Each row comes from the steps of one walk. Every step used is in the known rows, and no mark comes twice. Write the walk behind each row, first mark first.
Known rows:
zari, zetu: [-6  2 22  6  4  5  2  3  5 23  4  0 -5  2  4 -6 -4 19 -4 -3  2 -1  3  2
 -1]
keguve, zetu: [  5   5  -3   5   7   8  -5  -1  -5   0  -1   1  -2   0   6  -7  -4 -11
   6  -3   1  -5  -8   2  -3]
subenor, zari, zetu, keguve, zumogup: [-26   0  -1  21  16  -5  -7   1   2  14  -7   7  -9   5   0 -18 -16  25
   3   4 -10   5  -4   5   5]
subenor, zari, kenev, keguve, zetu: [ -1   9 -15  17   8  -4 -12  -4  -2  42   0  32  -9   1   0 -18  -4  -7
   5  -6   1   9  -6   2  -9]
kenev, zumogup, lono, keguve: [ -6  -1 -12 -22   6  -6  -4   5  10  -3  -1  -7  14   0  10  11  -3  21
  -7  -5   6  -2  13   0   8]
zari, kenev: [  0   3   3   3  -3  -2  -4  -1   0  30   6  15   3   1  -7  -3   0 -11
   9  -1   2   4   2  -5   2]
zumogup, lono, risa: [  0  -8  -9  -6  -4   7   8   4   7 -34  -2   2  13  -7   9  -1   0  -3
   5  -3   8  -1   9  16   2]
zumogup, zetu: [  7  -2   7   3   1   3   2  -5   5  11   9   4 -13  -1   9 -16   0   7
   0  -2   3   0   2  -1  -4]
keguve, zetu, lono: [  5   1  -3   4  14   6  -1   1   3   1  -2   3   8   3  11   2   4 -21
   5   1   3 -15  -5   2   3]
kenev, lono, keguve, zetu: [ -1  10  -6 -10   7   4  -4   0  -1  -8  16 -11  17   3  10   9  -4   4
  -5  -6   2   1   2  -4   0]
lono, zumogup, zetu: [  3  -7   3  -2   6   5   0  -4  -1   7  18  -5 -18   0   6 -12  -1  14
   9   4  -4   8  -2   0   1]
keguve, zetu, zari, kenev: [  0   3   2   6   9   7 -11  -8  -6  16   3  25  -3  -2  -6 -12  -1 -21
  18  -5  -1   1 -14   8  -9]
zumogup, lono: [  2  -6  -8  -7   3  -3   5   2   8 -12  -2   4  10  -5   5   5   4   0
   0  -2   5  -1  10   6   5]
kenev, zumogup, lono: [ -3  -4 -13 -16   6  -2  -4   6   6 -14  -5   1   1  -1   8   6  -2  17
   5  -2  11  -9  12   1   8]
zetu, keguve, zumogup: [-17   2 -19   9   4  -1  -3   5   0 -20  -3  -5   4   3  -1  -7 -13   6
  10   0 -14  -6  -3   6  10]
lono, risa: [ -1  -2   0   2  -7  11   3   1  -1 -23  -1  -2   3  -2   5  -8  -3  -4
   4   0   3  -2  -1  11  -3]
zari, kenev, keguve, zetu, risa: [  7  13 -13  15  -3   5  -9   5  -2  24  10  28   2   1   2  -7   4 -17
   7 -15   5  -2  -2   7 -12]
zetu, zari, kenev, keguve, zumogup, lono: [-11  -3 -22   2   1  -4  -2  -6   3   7   5  36   0  -8  -6  -8   2   6
  16  -7  -3  -2   0  22   0]
zari, zetu, keguve, zumogup, lono, risa: [-22  -2  -1  10   6   8   5   9   8 -20   1  -2   6   0  10 -13 -14  23
  12  -4  -5  -8   7  19  10]
kenev, lono, risa: [ -4   0  -5  -3  -4  14   2   3  -3 -37  11  -3   6  -1   7   1  -2   4
   5   0  10  -2   7   6  -2]
zumogup, zetu, zari, kenev, keguve: [  2   2   1   7   1   3  -3 -11   7  37  17  35 -18  -5   3 -24   5   7
   6 -13  -1   6  -3  10 -15]
keguve, zetu, kenev, lono: [ 10   9  -6   0   1  10  -8  -6  -3 -19   5  12  -3  -2   3  -7  -7  -7
  16  -7  12  -5   0   2  -5]
subenor, zari: [-6 -2 -6  7  8 -7 -6 -4 -1 12 -8 11 -7  1 -3 -7 -2  3 -2  6  0  9 -5  0
 -3]
zetu, risa: [  0   2  -3   7  -3   3  -3   8   0 -20   0   8   7   1   0   5   8 -11
   0  -4   6  -1  -1   4  -8]

Write each row's walk:
[  0   3 -15   9  -1  -3   1  -4   9  32  14  28  -7   1   6 -16   2   4
  13  -3  -1 -10   8   8   7] -> zari, kenev, keguve, zumogup, zetu, lono
[-11  -7  -7  -8   2   6  -8  -1   2  -7  -1  28   3  -5  -4  -7   0   1
  20  -4  10  -1   0  15  -3] -> zetu, zari, kenev, zumogup, lono, risa
[ -9  -2   2   3  10  -5  -9  -4  11  15 -12  25 -13  -1   0 -14 -11  32
   5  -3  14   3   8   5  -1] -> subenor, zari, zetu, kenev, zumogup, lono
[  0   6 -13  11  -6  -1  -2  -6   2  30  15  25 -14  -1   1 -21  -4  10
  14  -6  -2  -3   4   8   3] -> zari, kenev, keguve, zumogup, zetu
[ -1  -4  -9   4  -9  13   0 -10   0 -43  12  13 -15  -4   4 -26 -12  18
  25   4   9  -9   6  17   4] -> keguve, zumogup, zetu, kenev, lono, risa
[-13   4  -6  12  12  -8 -17   0   4  43  -2  23 -17   6   1 -23 -11   9
   9  -2   2  11   0 -10  -3] -> subenor, zari, kenev, zumogup, zetu, keguve
[  2   8  -5 -12  -7  -1  -3  -6   7  -6  10   8  13  -2  -2   6  -5  13
  -1  -7   5   7   8  -2  -3] -> zetu, kenev, lono, keguve
[  0  -5  -1  -6   8   9   0  -1  -3 -11  27  -6 -12   0   9  -3   1  21
  10   5   3   6   8  -4   3] -> kenev, lono, zumogup, zetu
[ -6  12 -10  10  10  -3 -16   0  -3  16   8  21  13   4  -2  -1   1 -14
   2  -3   6  13  -3  -5  -8] -> subenor, zari, kenev, lono, keguve, zetu, risa
[-3 -8 -6 -5 13  0  2  2  5  2  7 -2  5  3  4 10  8 -3  7  9 -4 -4  0  0
 11] -> zetu, lono, zumogup
[ -7   3  -3   2   7   4  -7   3   0  21  28   7  -5   3   2  -9  -3   6
  18  -2  -3  12   8 -10   3] -> zari, kenev, lono, zumogup, zetu, keguve
[  2   5 -16   7   7   8  -5  -5  -3   4   5  21  -8  -4   8 -10   1   1
   0 -15  -3  -5 -12  19 -16] -> kenev, keguve, zetu, zari
[ -4   3 -25   4  -4  -5   1   0   3  13   7  24   3  -4  -1  -7  -1   6
  13  -5   0  -4  10  12   9] -> zari, kenev, keguve, zumogup, lono
[ -5  -4   2  -6  10   4  -8  -4   3   2   3  13 -22  -1   7 -15  -3  23
   7  -5   7  -5  -2   3  -7] -> kenev, zumogup, zetu, zari
[ -1  -1   3   1   3   7  -6   0   8  19   8  20  -6   3  10 -15   0   0
  16  -1  14  -9   9  -1   4] -> zari, kenev, zumogup, zetu, lono, risa
[ -4   3  -7   5   0  -1  -5  -6   2  32   7  36  -4  -5  -7  -8   6   0
   6 -11  -3   6  -5  12 -12] -> zetu, zari, kenev, keguve
[ -9  -8  -6   6   5   4   0 -11  -1 -15   7  13 -18  -4   0 -23  -5  15
  16   4  -4  -7  -9  18   3] -> keguve, zumogup, zetu, zari
[  3   6 -14   5   8   4  -5   2   1  37  15  21   0   2   6  -2   5 -13
  14  -6  -3  -1  -1   3   1] -> zari, kenev, keguve, zetu, lono, zumogup
[-10  -4 -13   1   6  -3 -11   1   2   8  -9  25  -2  -1  -1 -11  -7   2
  14   3  13   6   6   5   2] -> subenor, zari, kenev, zumogup, lono, risa
[ -1  -3 -21  11  -2   8   8  -2   9 -15  10  13  -8  -1  18 -19  -2  13
   8  -3   0 -17   5  23   3] -> kenev, keguve, zumogup, zetu, lono, risa
[-5 -1 18  6 11  2  4  3 13 25  2  5  4  4 10  2  6 11 -5  1  3 -9  6  0
  5] -> zari, zetu, lono
[-12   4 -13 -11   1  -2  -1  -1  -2 -20  15 -12  15   2   3   9  -6  19
   0   3  -2  -4   7   1  12] -> kenev, lono, keguve, zumogup
[ -1   2  -1   9   6   2  -1   2  10  10   8  -1  -8   1  12 -17  -6   6
  -2  -8  -6   3   1  -1  -5] -> zumogup, zetu, keguve
[ -2   3 -16 -14   9   1  -9  10   6 -20  -1  -2  18   1  13  10  -1   7
  -2 -10  11  -8   6   5   0] -> kenev, zumogup, lono, keguve, zetu, risa
